Each row comes from the steps of one walk. Every step used is in the known rows, and no mark comes twice. Write the walk behind each row, first mark first.
Known rows
k/e/p/t/r:  -6.3 -16.4 -25.8  -3.9   2.6  -9.1 -14.7  -2.2 -14.3 -59.7   7.3 -10.9  17.3   3.6  -8.3  36.4   9.6  -9.5 -10.1   3.7  36.8  -4.7  -4.0 -10.8   2.3 -15.2  -2.7  -6.6 -32.2
p/e/d:  -7.9   2.9  -8.3   6.4  -5.4 -16.4   2.7 -22.2  11.7 -24.3   9.9 -12.6  -2.1   2.8   1.6  -8.5 -14.9  -7.6  -4.9   6.9 -13.1  -4.3  -1.0  16.4  -6.1  -7.3  19.2   1.1  23.7
m/k:  -4.9  15.2 -32.3  -0.3  -0.2 -17.7 -10.4 -33.4  15.6  18.1  -4.5   4.2 -11.1  -2.0 -17.3 -19.7  22.0 -11.5  -4.9  -3.8  -4.3  -2.2  -5.1   1.7 -23.1  33.5  -0.8   4.0  13.7
t/r:  -4.4   1.4  -1.5  -7.2   8.7 -12.5  -5.3 -13.4  -1.5  -3.1  -2.4  -7.1  -9.5  -3.0 -20.9  -4.2  -4.0  -8.7  -2.2 -15.1  -6.8  -8.8  -6.3   3.1  -4.6  -2.1  -7.9 -13.3  -1.8
r/b/d:  -1.8   2.1  16.9  -0.2   3.5  17.6  11.7  35.6  31.2  41.7   2.1  -6.3 -11.7  -4.1  26.8 -14.8  -9.4   1.7   9.3  -4.0   7.6   6.8   6.7  -0.8   5.2  -0.3  -1.8   7.1   8.1
k/m:  -7.8  14.0 -10.1 -11.5 -11.3 -18.6  -1.9 -17.3  62.7  -2.0  -8.5   0.7 -10.8   5.3  10.1 -45.1 -11.8 -15.3  10.8  -0.2  -9.8  -3.5  -2.3  -2.8   6.3  -3.6  -7.0  -3.6 -11.8
e/d/v/r:   6.2  37.6   3.6   1.9 -15.4  -3.4   4.8 -18.2 -38.0 -23.9 -13.9  -2.8  -5.6  -0.7 -10.9 -26.4   4.5   6.9  -1.2  22.3 -46.8  -3.9  -3.8  -5.3   0.3  -2.5   3.0 -14.2  18.7
k/e:  -8.7  -3.8   9.1  -0.8  -1.4 -13.1  -7.0  -6.5  19.7 -50.7  -1.1  -6.9  -2.8  -1.1 -13.7 -19.2 -10.4  -8.5   2.9  -6.9  20.8  -0.4  -2.3 -10.3  14.0   2.3   3.7  -1.6 -16.1
d/b:   2.3  14.7  -5.3   4.1  -4.0 -12.7   6.1 -31.4  13.3   9.3  -0.3  11.6   6.6   9.7  19.8 -10.8   2.2   3.2   5.6 -11.2  -8.9  -2.5 -11.4   7.9   6.0   3.6   8.2  13.7  -4.8
d/v:  -7.2  38.9   0.6   7.8  -5.3 -10.2  -4.0 -40.2 -23.0 -47.7 -16.7   1.3 -13.7   3.8   6.6 -49.4 -12.6   2.0   6.7   5.8 -16.4  -1.8  -5.5 -18.0 -15.3   1.2   1.2  -4.5  -0.7
b/d/e/p/t/r/v:   7.4 -32.6  -5.7   9.7  -4.3  16.7   1.8  -5.4 -39.6  28.9   2.1   0.0   5.3   0.9  56.7  37.9 -16.8   6.8 -14.7  -2.6  15.0   2.3  -1.0  -2.2  -1.7 -11.3  -0.8  -0.7  -3.9
p/t/r/b/d/v:  -0.3   8.0 -19.6   2.3   3.5  16.3  -0.1  12.1 -45.0  -4.9  11.9  -3.9   0.3  -1.9  13.9  -1.8   3.0   0.3  -2.3  -2.0 -11.8   2.0   2.1  -8.0 -12.1 -13.7  -4.7  -1.4 -26.9
d/e:   5.1  -6.6   4.9  10.3   0.1  -8.9  -1.8 -31.5   6.2  -8.1  -3.4   6.4 -10.1   1.2  28.7   1.7 -10.4   0.5  -4.2  -1.6  -4.9   2.3  -2.9  -7.2   0.5  -6.9   0.5  -8.3  -2.3
b/d/v/r/t:   4.4  14.7  19.1   9.8  -9.2  16.2   0.3  -8.9 -29.8  11.4 -15.7   0.6 -13.5   2.8  17.6 -59.7  -4.7   5.6  -0.6  -3.1 -40.4   3.8  -2.4 -10.0   7.4 -14.2  10.2  -3.6  12.1
v/r:   4.7   7.3  -5.2  -7.4  -9.4  -8.7  -1.5 -13.7  -3.8   3.7 -10.1   6.5  -7.5   0.4 -14.1 -38.6  30.6 -10.9  -7.3 -17.8 -54.4  -3.9  -6.2   1.9  14.5 -16.8   6.4 -10.4  -5.9
v/r/b/d/e/p:  14.4 -15.9  16.1   0.9   0.8  22.8   6.9  33.1   5.9  31.6  -5.8   9.0  -0.4  -1.0  22.9  10.7  23.7   5.8  -4.2   5.8 -22.2   4.1   3.8  -0.6  14.5 -26.7  -5.3  -5.3  -0.4
t/r/v: -14.2  -8.0  -4.9 -14.4  -4.0  -2.7  -4.1   2.6 -23.1  -7.1  -5.7  -5.6  -4.6  -4.4 -10.3 -19.3 -23.9  -6.8  -3.4 -22.0   0.6  -9.2  -3.8   7.6  -7.9   5.8  -6.5  -8.6  -3.6
d/b/r/v:  -6.7   4.7  23.5  -2.3  -6.2  -5.8   8.3 -11.6  -0.6   6.1  -3.6  14.9  13.2   5.7   8.0 -11.2  -7.9  11.4   5.6 -30.5  -7.6   3.3  -2.9  18.4   5.0   2.5  16.6  17.1   8.7
b/r:  -7.5  10.5  27.7  -4.2   4.6 -17.1  -2.8 -17.0  14.0  -0.9  -6.0  -2.8  -8.0  -2.7 -18.7 -13.8   8.5  -2.9  -0.4 -29.4 -18.2   4.8   2.3   6.3   4.4  -8.7  15.1  -4.6  19.5
e/k:   1.8   4.4 -21.6  -3.8   2.4 -19.3  -2.9 -37.3 -25.5  45.2  -8.5   1.9  -9.3   0.1 -23.8  -8.1   0.4 -12.4   1.4 -23.3  -3.1  -4.0   0.7  -3.9  -2.2  18.0   4.7   5.3  10.7
m/k/e:  -6.6  -0.6 -16.1   1.1   2.7 -14.6 -14.7 -17.8  21.3 -20.2  -0.9   3.1  -5.2  -3.4 -33.1 -13.6  13.5  -8.5  -2.2   2.4  20.8  -0.7  -2.5  -5.6 -12.8  33.6  -2.2   6.0  -1.2
v/r/b:   2.8   7.0   2.4 -10.8  -2.9   7.8   4.5  29.5  13.1  10.2  -5.4   6.1  -6.8  -2.7 -12.7 -31.4  29.5  -6.1   0.8  -8.9 -41.7   0.2   1.6   3.4  12.4 -19.1  -1.6  -6.9  -8.6
m/k/e/d/v:  -3.3  16.3 -10.0   6.3  -2.1  -8.8  -9.9 -17.7  -2.8 -36.7  -5.2  -0.4  -3.0  -3.8 -35.4  -8.6   3.5   3.4   0.6  27.1  15.4  -1.4  -1.3  -9.4 -18.1  39.0  -4.3   1.4  13.1
b/r/v: -18.0  -0.3  22.8 -11.3  -7.8  -8.2  -1.5  -2.1  -7.8  -3.2  -9.2  -0.8  -3.7  -3.8  -8.8 -28.8 -13.2  -0.8  -1.2 -36.8  -9.4   3.9   4.6  12.1   0.5  -1.0  16.7   0.8  17.6

Write each row's walk
 -5.2  -4.0   5.4  -0.8  -4.6  -4.6  -3.9   0.7   3.5  -9.3   0.8   7.1  11.9  -3.5 -35.2   8.2   1.9   9.3  -0.4   5.1  20.5   2.0   0.9  11.2  -8.7  40.1   4.9  12.9  19.9 => m/k/e/d/b/r/v
 -7.0  -5.7 -28.5   0.1   4.3 -15.0 -16.3 -18.8  19.8 -24.9  -4.7   0.1   4.2   0.2 -26.1  16.5  21.9  -8.1  -6.2  11.7  38.4  -2.9  -3.9  -7.2 -18.1  28.2  -5.7   4.6   1.6 => m/k/e/p
  8.5  -0.7  16.9  -5.0  -2.9  18.1  10.3  36.6  11.6  39.1  -4.3   5.2  -8.4  -4.6   3.4 -27.4  21.9  -0.5   0.8  -9.7 -39.9   3.7   3.6   3.4  18.3 -17.5   0.6  -1.5  -0.6 => v/r/b/d
 -0.4  14.0  20.5  -3.9 -12.5  -4.8  13.7  -3.3 -10.5  19.1  -0.6   0.7  14.3   2.5   2.3   9.6 -10.4  13.9   2.1  -4.4 -11.2   0.7  -1.7  21.5   8.8   9.8  15.1   7.1  30.7 => e/d/b/r/v
  0.1  -2.8 -24.5  -3.2   3.2  12.5   2.1  19.2 -26.2  19.2  18.0  -7.1   2.7  -2.9  10.9   9.1   8.8  -7.0  -6.2 -11.7  -9.7   1.5   2.2   0.8  -5.3 -13.1  -2.3  -1.0 -25.6 => p/t/r/b/d
 10.7 -16.3  22.4   7.7  10.7  21.1  10.9  25.8   7.9  61.2   1.9   4.6 -11.3  -4.3  28.5  14.9 -16.2   8.0   8.4  -1.1  15.2   8.6  11.2  -4.9   3.5   3.5  -5.8   7.9  10.1 => r/b/d/e/k
  0.8  33.4  11.5   1.9  -4.1  10.4   1.1   3.6 -23.5 -40.3 -16.3  10.5 -10.9   0.9  -7.6 -51.8  10.6   6.7   7.9  11.3 -41.8   0.4  -0.1 -14.3  -6.0 -14.2  -4.9  -7.0  -9.0 => d/v/r/b
  2.1   2.2  15.6   2.3  -6.3  -7.7   4.6  -2.5  11.8 -34.5   4.8  -4.6  13.6   2.5  -8.9  11.6 -12.0   6.6   5.5  14.2  19.6  -1.5  -4.3   1.2  19.8  10.1   5.6   4.4  -1.8 => k/e/d/b
 -1.0   4.1 -32.4   1.8   3.9  11.3  -4.2   4.3 -41.0  -9.2   3.3  -7.1  11.2   4.7  26.9  37.7  12.7   1.5  -7.5  13.0  17.1  -2.5  -1.4  -9.5 -18.3 -20.8  -7.8  -2.7 -16.6 => e/p/t/r/b/d/v
  1.3 -25.3 -33.3   4.0  -3.7   1.4  -8.1 -17.6 -41.4 -16.6   2.4   3.4  13.2   4.5  40.7  47.3  -3.3   0.2 -17.5   2.3  17.3  -2.4  -3.7  -4.7 -13.3 -18.9  -5.4  -9.6 -19.6 => d/e/p/t/r/v
 -6.4 -12.9 -18.3   1.7   1.8 -22.9  -3.8 -34.9  22.7   1.0   3.8   4.8  -5.1   6.7 -12.6 -22.6 -18.2 -15.9   6.3  -9.3  -4.1  -4.9   5.0   6.8  -7.3  -2.5   8.8  12.6   3.4 => p/e/k/m
  0.3  13.3  25.8   1.1  -5.8   8.4   1.2  26.5  -9.0 -64.2  -5.1  -4.9   2.4  -3.4 -25.1 -13.6  -8.0   9.5   7.8  29.7   0.4   0.8   4.0 -12.1  11.9  -1.7  -3.9  -8.3  -4.2 => k/e/d/v/r/b
  7.3 -14.5  -2.7   8.2   4.0  23.9   9.1  28.7   3.3  32.7   9.4  -0.9   1.6   1.1  56.0  31.9  -0.2   6.2  -2.0  10.1  19.9   9.3   6.9  -5.2  -1.5 -16.5  -3.9   4.5  -6.8 => r/b/d/e/p/t
 -2.7   5.5 -14.2   0.6  -1.7 -12.9  -8.8 -10.7  16.3 -13.8   0.6  -4.0  -2.0  -5.3 -36.3   3.5  10.3  -4.2  -3.4  17.3  18.2  -1.7  -1.2  -1.1 -10.6  38.9  -2.1   1.8  14.6 => m/k/e/d
  6.3 -14.5 -16.6   4.0   6.5  16.7   2.6  17.6 -28.5  15.6  18.7  -1.8   3.2  -2.9  25.1  25.2   2.3  -0.8  -7.9  -4.7  -6.3   3.5   3.5  -2.4  -5.2 -17.6  -4.2  -3.7 -27.2 => p/t/r/b/d/e
 -3.8   0.0   4.2   1.1   2.9  -5.0 -10.0   2.6  17.6  -3.9   4.5   0.4  10.4   0.6 -41.0   5.2  12.1   4.2  -0.9  10.1  15.5   2.3  -0.3   9.6  -5.7  30.5   8.8   7.2  25.0 => m/k/e/d/b/r/t
 -6.2   0.1   7.1 -11.2  15.6   4.4   0.2  30.0  16.0   1.9   3.7  -8.0  -7.3  -5.1 -19.6   2.5  -6.2  -4.0   6.2  -4.3   5.1  -5.6   1.5   4.2  -5.6  -4.0 -15.5  -9.9  -5.5 => t/r/b
 -2.9   4.3 -42.9  -4.4  -1.2  -9.4  -6.4 -19.8 -37.3  -8.1  13.1  -6.6   3.9   0.5  -2.2   0.5  15.0 -15.1 -12.8 -18.5 -21.3  -4.7  -5.6  -0.5  -7.5 -12.1   2.4  -7.8 -29.7 => p/t/r
  6.3  23.3  -3.4   1.6 -11.2 -10.5  13.3 -20.6   4.0  20.6   1.9  -1.1   9.7   5.6  11.7  11.6  -2.2   6.8   2.4  11.3 -11.8  -3.7  -8.6  12.4   9.1  11.3   8.2   4.4  19.7 => e/d/b
 -9.0 -11.0  -6.4  -2.2   0.8 -13.7 -11.2  -5.3  16.6 -55.8  -4.8 -10.0   8.1   3.9  -3.9  18.2   0.0  -7.7  -2.1   6.5  44.7  -2.9  -4.1 -11.1   7.2  -5.6  -1.6  -3.2 -13.4 => k/e/p
 -3.3 -24.1 -10.0  -1.4   6.7  10.7  -6.9  29.9  -4.6 -32.8  11.2 -11.6  16.3   0.7   5.8  43.4   3.4  -2.5  -4.9   8.2  47.9   0.7   2.3 -10.0   5.1 -15.2  -6.4   0.2 -28.6 => k/e/p/t/r/b/d
  1.1   4.0 -22.1  -9.9  -2.7 -21.0  -3.4 -30.4  16.3  44.1 -10.6   6.5  -9.5   3.1 -19.0 -20.7  -9.2 -15.0  10.7 -11.5  -1.6  -4.3   3.1  -4.8   1.9  14.6  -5.2   4.5   1.0 => e/k/m
 -5.0  -6.1  33.3  -2.4  -9.1  -2.1   5.4  13.2   1.4 -35.1   2.5  -2.2  17.7   0.2 -13.8   9.4 -22.2  12.6   5.3   1.4  21.9   2.4   0.7   8.7  19.2   9.1  11.0   7.2   6.6 => k/e/d/b/r/v
 -0.4  -8.5  22.1  -5.3  15.5  15.4   4.8  35.4  14.6  30.4   4.1  -8.8  -9.6  -6.7  -3.0   6.5 -11.8   1.2   6.2  -5.7   8.1  -1.7   3.6   4.7  -0.8  -2.4 -13.1  -5.1   2.6 => t/r/b/d
 18.7 -16.6  20.4  -2.9   0.2  21.1  10.0  29.7  14.2  58.6  -6.2  17.7  -7.6  -2.5   4.4  -9.8  11.2   2.8   5.7  -1.1 -32.9   4.8   9.6  -1.0  20.5 -16.3  -9.7   0.2  -4.1 => v/r/b/d/e/k/m
 -4.6 -12.1 -44.9  -0.8   7.5 -11.0 -19.2 -13.6  -5.6 -28.5   5.5  -1.2  11.0  -0.5 -31.4  32.9  28.2  -9.4 -12.3   9.5  33.6  -4.8  -4.4  -5.7 -22.7  20.8  -8.9   1.3 -14.5 => m/k/e/p/t/r
 -2.0  17.6  23.9   6.4   2.9  22.1  10.0  26.1   6.9  11.1  -5.8  -2.1 -14.8  -2.4  28.7 -27.6 -17.6   9.9  14.2   9.7   4.1   7.6   6.5 -10.6  -4.9  -0.2  -4.8   6.4   5.8 => r/b/d/v
  7.2 -18.7 -26.0   5.8   8.5   5.8  -4.6   0.4 -18.4 -13.4   8.4   2.0  10.8   4.3  34.9  62.1   8.9   1.3 -11.6  13.6  19.6  -0.2  -0.5  -6.6 -12.9 -26.2 -11.2 -10.9 -20.8 => d/e/p/t/r/b
  9.8 -15.4  21.6   3.4   6.8  19.9  12.2  30.9  31.8  61.1   0.2   7.6 -11.4  -2.4  31.4   6.1 -22.5   6.5  14.1   7.0  16.2   8.4  13.0  -5.6   6.5   0.6 -11.9   8.1   3.6 => r/b/d/e/k/m
 -2.2   3.5  -2.5  11.5  -4.7 -13.7   9.3 -26.5  14.4 -17.7  13.5  -2.3   9.6   9.2  12.8   1.7 -14.5   2.0  -0.6   9.5 -11.6  -4.3  -4.5  22.3  -2.6  -4.6  20.6  11.9  19.6 => p/e/d/b
 -3.9  -2.3  29.4  -0.3  -2.2  -2.3  -0.7  13.6  13.2 -31.0   5.8  -9.0  15.9   4.3 -20.9   5.7 -12.5   7.8   4.4   4.8  15.3   2.8  -0.4   6.6  22.3  -0.3  15.5   0.7  12.8 => k/e/d/b/r/t
  5.8 -18.7  29.1   1.4  17.7  19.5   5.8  33.4  10.8  25.9   5.2  -2.5  -9.6  -7.0   9.2  22.0 -17.9   7.4   3.9  -0.1  10.0   1.0   4.9   0.9  -0.9  -7.5 -15.8  -7.1   0.5 => t/r/b/d/e
 16.0 -14.9  -5.5   2.7  -3.2  24.5   6.9  30.1 -14.4  29.8   2.6   9.3   5.5   0.3  29.9  16.5  32.7   2.8 -10.2   2.4 -29.4   5.9   3.7  -2.1  11.9 -33.0  -1.6  -3.5 -14.9 => v/r/b/d/e/p/t
  5.4  19.7  21.6   0.4  -4.9 -10.6  12.3 -12.9   3.9  19.3   1.7  -0.8  11.4   3.2  -3.5  20.2   2.9  13.2   2.8   2.0 -16.6   1.0  -3.3  18.0  10.0   5.2  14.4   3.4  32.0 => e/d/b/r
  9.6 -23.1  24.0  -3.4  18.4  17.0   5.0  33.4  18.2  51.2   2.0   3.6  -9.0  -5.0  -2.4  23.8 -22.9   5.4  11.1   3.3  15.1  -0.7   9.8  -0.6   0.6  -1.2 -24.0  -3.1  -1.4 => t/r/b/d/e/k/m
  1.9   4.2 -11.4   4.3  -0.9 -10.2  -4.4 -14.3  16.0  -7.3   3.3   4.9   7.6  -0.5 -28.9  10.0  11.3   4.0  -0.1  17.7  19.3  -1.4  -4.3   3.5  -7.6  40.3  -0.5  11.0  10.9 => m/k/e/d/b
